Each row was made from one walk, in order. Every step used is in the known rows, and no mark comes twice. Write each row's walk.
Known rows
seleb > dosaz > puvod: [-0.866  0.727  0.637 -0.977  0.583  1.347  2.524 -2.488 -0.560  1.681
  1.536  2.128 -2.636 -0.982  1.323 -1.738 -0.165 -1.228  0.180  1.051]
sezago > bafi > zupaf > rufufe > kose > seleb > dosaz: [-3.740  1.149 -3.562 -0.355 -0.538 -0.757 -3.542  0.551  0.795  2.726
 -3.605  1.324  0.107 -0.635  0.704 -0.872 -0.224 -0.704  2.841 -3.782]
gesus > dosaz > seleb: [-1.185  1.533  3.095 -0.210 -1.172  0.716 -1.425  1.074  0.128  3.706
  0.373  1.944  0.824 -1.966  1.950  1.782 -0.602  1.188  0.146  0.676]
bafi > zupaf > gesus: [ 1.875  0.499  2.022  2.772  0.606 -0.531  1.246  4.347 -2.316 -1.492
 -1.258 -1.354  0.757 -0.285 -1.766 -0.572 -1.072  1.610 -0.939  1.852]
puvod > zupaf: [ 2.766 -1.260 -0.042  1.272 -0.354 -0.133 -0.316  1.538  0.814 -3.607
 -0.008 -0.532 -0.966  2.301  2.734 -0.106 -0.669  1.404 -0.832  1.725]
rufufe > kose > seleb > dosaz > puvod > zupaf > bafi: [-1.049  0.758 -1.576 -2.129 -0.462 -2.532 -1.013 -2.322  0.654 -0.989
  0.714  0.225  0.823  0.649 -0.529 -0.303 -0.238 -2.248  1.902 -1.746]
rufufe > kose > seleb > dosaz > puvod > zupaf > gesus: [ 1.421  1.889 -0.672  0.437 -1.430 -2.404 -0.365  2.918 -1.466  1.588
 -1.645  0.220  0.952 -0.486  0.380 -1.797  1.029 -0.904  0.599  2.015]
rubo > dosaz > gesus: [-0.154  1.245  2.715 -1.665  1.056  0.808  0.536 -0.353 -0.473  1.566
  1.447  0.951 -2.166 -1.621  0.314 -0.329  0.769  1.714 -2.236  2.530]
rufufe > kose > seleb > dosaz: [-3.877  2.898 -2.160 -1.357 -2.346 -0.062 -2.702  0.408  1.154  6.488
 -4.592  2.647 -1.467  1.228  2.295 -1.477  1.133 -1.110  1.400 -2.714]
seleb > dosaz > gesus: [-1.032  2.672  3.129 -1.235 -0.539  0.094  1.447 -0.780  0.282  2.834
  0.842  2.819 -2.166 -2.088  1.190 -0.356 -0.238 -0.128  0.049  3.046]
dosaz > puvod > zupaf > bafi > sezago: [ 0.281 -2.152  0.332  1.949  3.196  0.918  1.891 -4.627 -0.614 -4.589
  5.187 -2.480 -0.168  0.700 -1.400  0.096  0.428 -0.820  1.860 -0.605]
sezago > bafi > zupaf: [ 0.310 -2.075 -0.290  1.018  2.010 -0.746  0.421  0.893  0.129 -5.731
  2.405 -2.059 -0.255 -0.309 -0.889  0.011 -2.285  2.195  1.257 -0.656]
sezago > bafi > zupaf > gesus > dosaz: [ 0.333  0.643  3.284  1.316  0.728 -0.726  1.206  2.545 -2.730 -0.117
  1.517 -1.880  3.570 -2.150 -0.381  2.056 -0.119  0.560  1.214  3.331]
kose > seleb: [-1.084  1.475 -0.800 -1.217 -1.962  0.446 -1.276 -0.112 -0.884  3.663
 -3.280  0.415 -1.787  1.435  1.453 -0.343 -0.333  0.291 -1.492 -2.302]
sezago > bafi > zupaf > rufufe > kose: [ 0.229 -1.676 -3.953  1.659  0.544 -0.040 -1.377  1.189  0.832 -2.805
 -2.108 -0.387  1.038  4.646 -0.766 -1.997 -1.396 -0.544  1.786 -2.606]
seleb > dosaz > puvod > zupaf > bafi > sezago: [-1.164 -1.442  0.444  1.829  3.319  0.972  1.427 -4.710 -0.205 -3.178
  4.791 -1.512 -0.286 -0.789 -0.936  0.212  0.834 -1.101  2.792 -0.649]
gesus > dosaz > puvod: [ 0.599  0.676  1.602 -1.087 -0.197  1.092  3.105 -2.307 -1.537  1.218
  3.048  0.593  0.057 -0.303  1.747 -0.024 -0.047 -1.506 -0.510  2.856]
rubo > dosaz: [-1.117 -0.695  0.957 -0.476  2.277  2.823 -0.795  0.156 -0.663  1.704
 -1.027 -0.002 -2.444  0.926  1.092 -0.504  1.461  2.227 -2.338 -0.539]
gesus > dosaz: [-0.461  0.952  2.581 -0.027 -0.747  1.670  1.104 -0.259 -0.962  2.722
  0.201  0.368  0.951  1.133  2.669  1.707  0.317 -0.352 -0.273  2.257]
puvod > zupaf > rufufe > kose > seleb: [-0.003  0.744 -4.822  0.008 -2.755 -0.817 -3.824  1.420  0.416  2.077
 -5.346  0.537  0.355  3.950  1.685 -1.442 -0.114 -0.962 -0.075 -3.239]
zupaf > rubo: [-0.001 -1.529  2.283 -0.007 -1.064  1.688  2.197  0.512  1.742  0.494
 -1.984 -0.529 -1.079  1.917 -3.455  1.894 -0.820  1.284 -2.006 -1.988]

Write each row's walk
[ 1.291 -0.812 -2.559  1.065  0.124  0.598 -1.489 -0.667 -1.031 -1.039
 -1.769  0.901 -0.272 -1.023  1.794 -0.338 -1.113 -0.862 -0.373 -0.351]
kose > seleb > dosaz > puvod > zupaf > rufufe
[-0.008  1.323 -4.408 -0.723 -2.897 -1.296 -2.944  0.357 -0.102  2.596
 -3.210  0.611  1.832  1.844  2.089 -0.817  0.233 -2.121  0.341 -1.628]
gesus > dosaz > puvod > zupaf > rufufe > kose > seleb
[-1.863  1.629 -2.904 -1.356 -0.897  0.411 -0.341 -2.035 -0.503  3.893
 -1.821  2.492 -1.303 -0.210  1.049 -2.340  0.078 -2.556  0.746 -1.762]
zupaf > rufufe > kose > seleb > dosaz > puvod
[ 0.845 -0.530 -4.087  1.141 -0.664  0.070 -1.283  0.436  1.236 -0.602
 -2.361  1.575  0.254  3.933  1.656 -2.558 -0.048 -1.991  1.342 -0.635]
seleb > dosaz > puvod > zupaf > rufufe > kose
[ 2.344 -2.334  0.886  0.015 -1.064 -0.373  2.174  0.608  2.285 -3.649
  0.814 -1.152 -0.389 -0.044 -2.742  1.562 -1.053  1.142 -1.707 -0.131]
dosaz > puvod > zupaf > rubo
[-0.051 -2.401  1.070 -0.088  1.231  1.354 -1.128  1.944  1.945 -1.011
 -1.188 -1.412 -0.949 -0.747 -1.730  1.995  1.263  3.418 -2.703 -1.239]
puvod > zupaf > rubo > dosaz
[ 1.886 -1.710  1.617 -0.105 -1.437 -0.537  2.072  0.601  2.117 -2.496
  1.380 -1.173  1.217 -1.108 -1.989  2.836 -0.588  0.708 -1.190  0.984]
gesus > dosaz > puvod > zupaf > rubo
[-2.287 -0.218 -2.164  0.847  1.557 -0.510 -0.639 -4.072  0.539 -1.061
  2.776 -1.264  0.465  0.122 -0.868 -0.682  1.474 -1.925  3.475 -2.583]
rufufe > kose > seleb > dosaz > puvod > zupaf > bafi > sezago
[ 0.589 -0.743 -3.919  2.288 -0.525  0.346 -1.587  2.092  1.188 -1.631
 -3.659  0.413  0.795  5.089 -0.090 -2.226 -1.271 -0.623  0.472 -2.284]
bafi > zupaf > rufufe > kose
[-0.867 -1.152  1.934 -0.281  0.425  0.503 -3.187  2.773  2.486  0.690
 -0.728  0.577 -0.698 -3.464 -1.588  2.072  0.138  4.129 -1.681 -2.190]
puvod > zupaf > rubo > dosaz > seleb
[ 1.149  0.250  2.148 -0.153  1.226 -0.942  3.292 -0.240 -2.994 -1.327
  4.406 -1.419  2.200 -3.061 -0.859  0.338 -0.447 -0.763  0.923  3.561]
sezago > bafi > zupaf > gesus > dosaz > puvod
[-0.149 -0.437 -1.560 -1.060 -2.689 -1.781 -0.353  1.123  3.496 -0.097
 -1.577  0.125  0.203 -0.602 -2.143  0.889  0.029 -0.012 -0.069 -2.081]
rufufe > kose > seleb > dosaz > puvod > zupaf > rubo
[-0.310 -1.489  1.045 -1.623  1.551  1.861  2.204 -1.505  0.141  0.297
  1.443 -0.342 -1.975 -1.377 -2.552 -0.102  0.687  1.052 -2.577 -0.805]
zupaf > rubo > dosaz > puvod
[ 0.442  0.731 -5.177 -0.566 -2.512 -1.204 -2.765  0.302  0.138  1.518
 -3.807  0.650  0.211  2.934  1.340 -2.036 -0.269 -1.664 -0.132 -2.775]
dosaz > puvod > zupaf > rufufe > kose > seleb
[ 1.273  1.394  2.886 -0.338 -0.026  0.507  3.663 -0.684 -3.272  2.183
  2.407  0.070  1.239 -1.180  0.345 -0.045  0.406 -1.637 -0.570  4.051]
zupaf > gesus > dosaz > puvod
[ 1.933  1.181  3.451  1.501 -0.807 -0.260  0.723  2.976 -2.330  1.240
 -0.010 -0.932  3.092 -0.433  1.918  1.932  0.915  0.062 -0.096  4.879]
puvod > zupaf > gesus > dosaz
[-0.231  0.318  2.754 -1.030  0.687 -0.403  0.407  1.456  1.578 -0.795
  1.256 -0.225 -0.813 -4.016 -3.226  1.474 -0.113  2.983 -2.483  1.058]
bafi > zupaf > rubo > dosaz > gesus
[ 0.694 -0.077  2.814 -1.427  0.256 -0.443  0.266  1.052  1.612 -0.638
  1.268 -0.157 -0.967 -2.924 -1.913  1.649  0.597  2.620 -2.542  2.012]
puvod > zupaf > rubo > dosaz > gesus
[-2.355  1.726 -3.499 -0.052 -1.975 -0.394 -3.964  1.029  1.123  4.044
 -5.125  2.204 -0.300  0.798  2.652 -0.958  0.620 -1.115  1.513 -2.484]
puvod > zupaf > rufufe > kose > seleb > dosaz
[ 0.620 -1.349  0.794 -1.400  2.370 -0.613  0.509 -2.615 -0.599 -3.965
  3.074 -1.237  0.099  0.037 -1.148  0.505 -0.210 -0.183 -0.263 -0.165]
rubo > dosaz > puvod > zupaf > bafi
[ 0.964 -0.481  1.628 -1.253  0.836 -1.206  1.456 -2.808 -0.776 -3.446
  3.729 -0.988  1.908  0.099 -0.331  1.661 -0.814 -1.516  0.772  1.299]
gesus > dosaz > puvod > zupaf > bafi
[-0.550 -2.401  0.207  1.573  4.378  1.371  0.822 -4.380 -0.729 -3.981
  5.160 -2.685 -0.277 -0.464 -1.478  0.174  1.475  0.067  1.337 -0.946]
rubo > dosaz > puvod > zupaf > bafi > sezago
[ 2.521  0.675  1.870  1.403  0.368 -0.910  1.690  2.324 -2.251 -0.574
  0.390 -0.112  0.214 -1.368  0.329 -0.974  0.357 -0.093 -0.070  3.880]
seleb > dosaz > puvod > zupaf > gesus
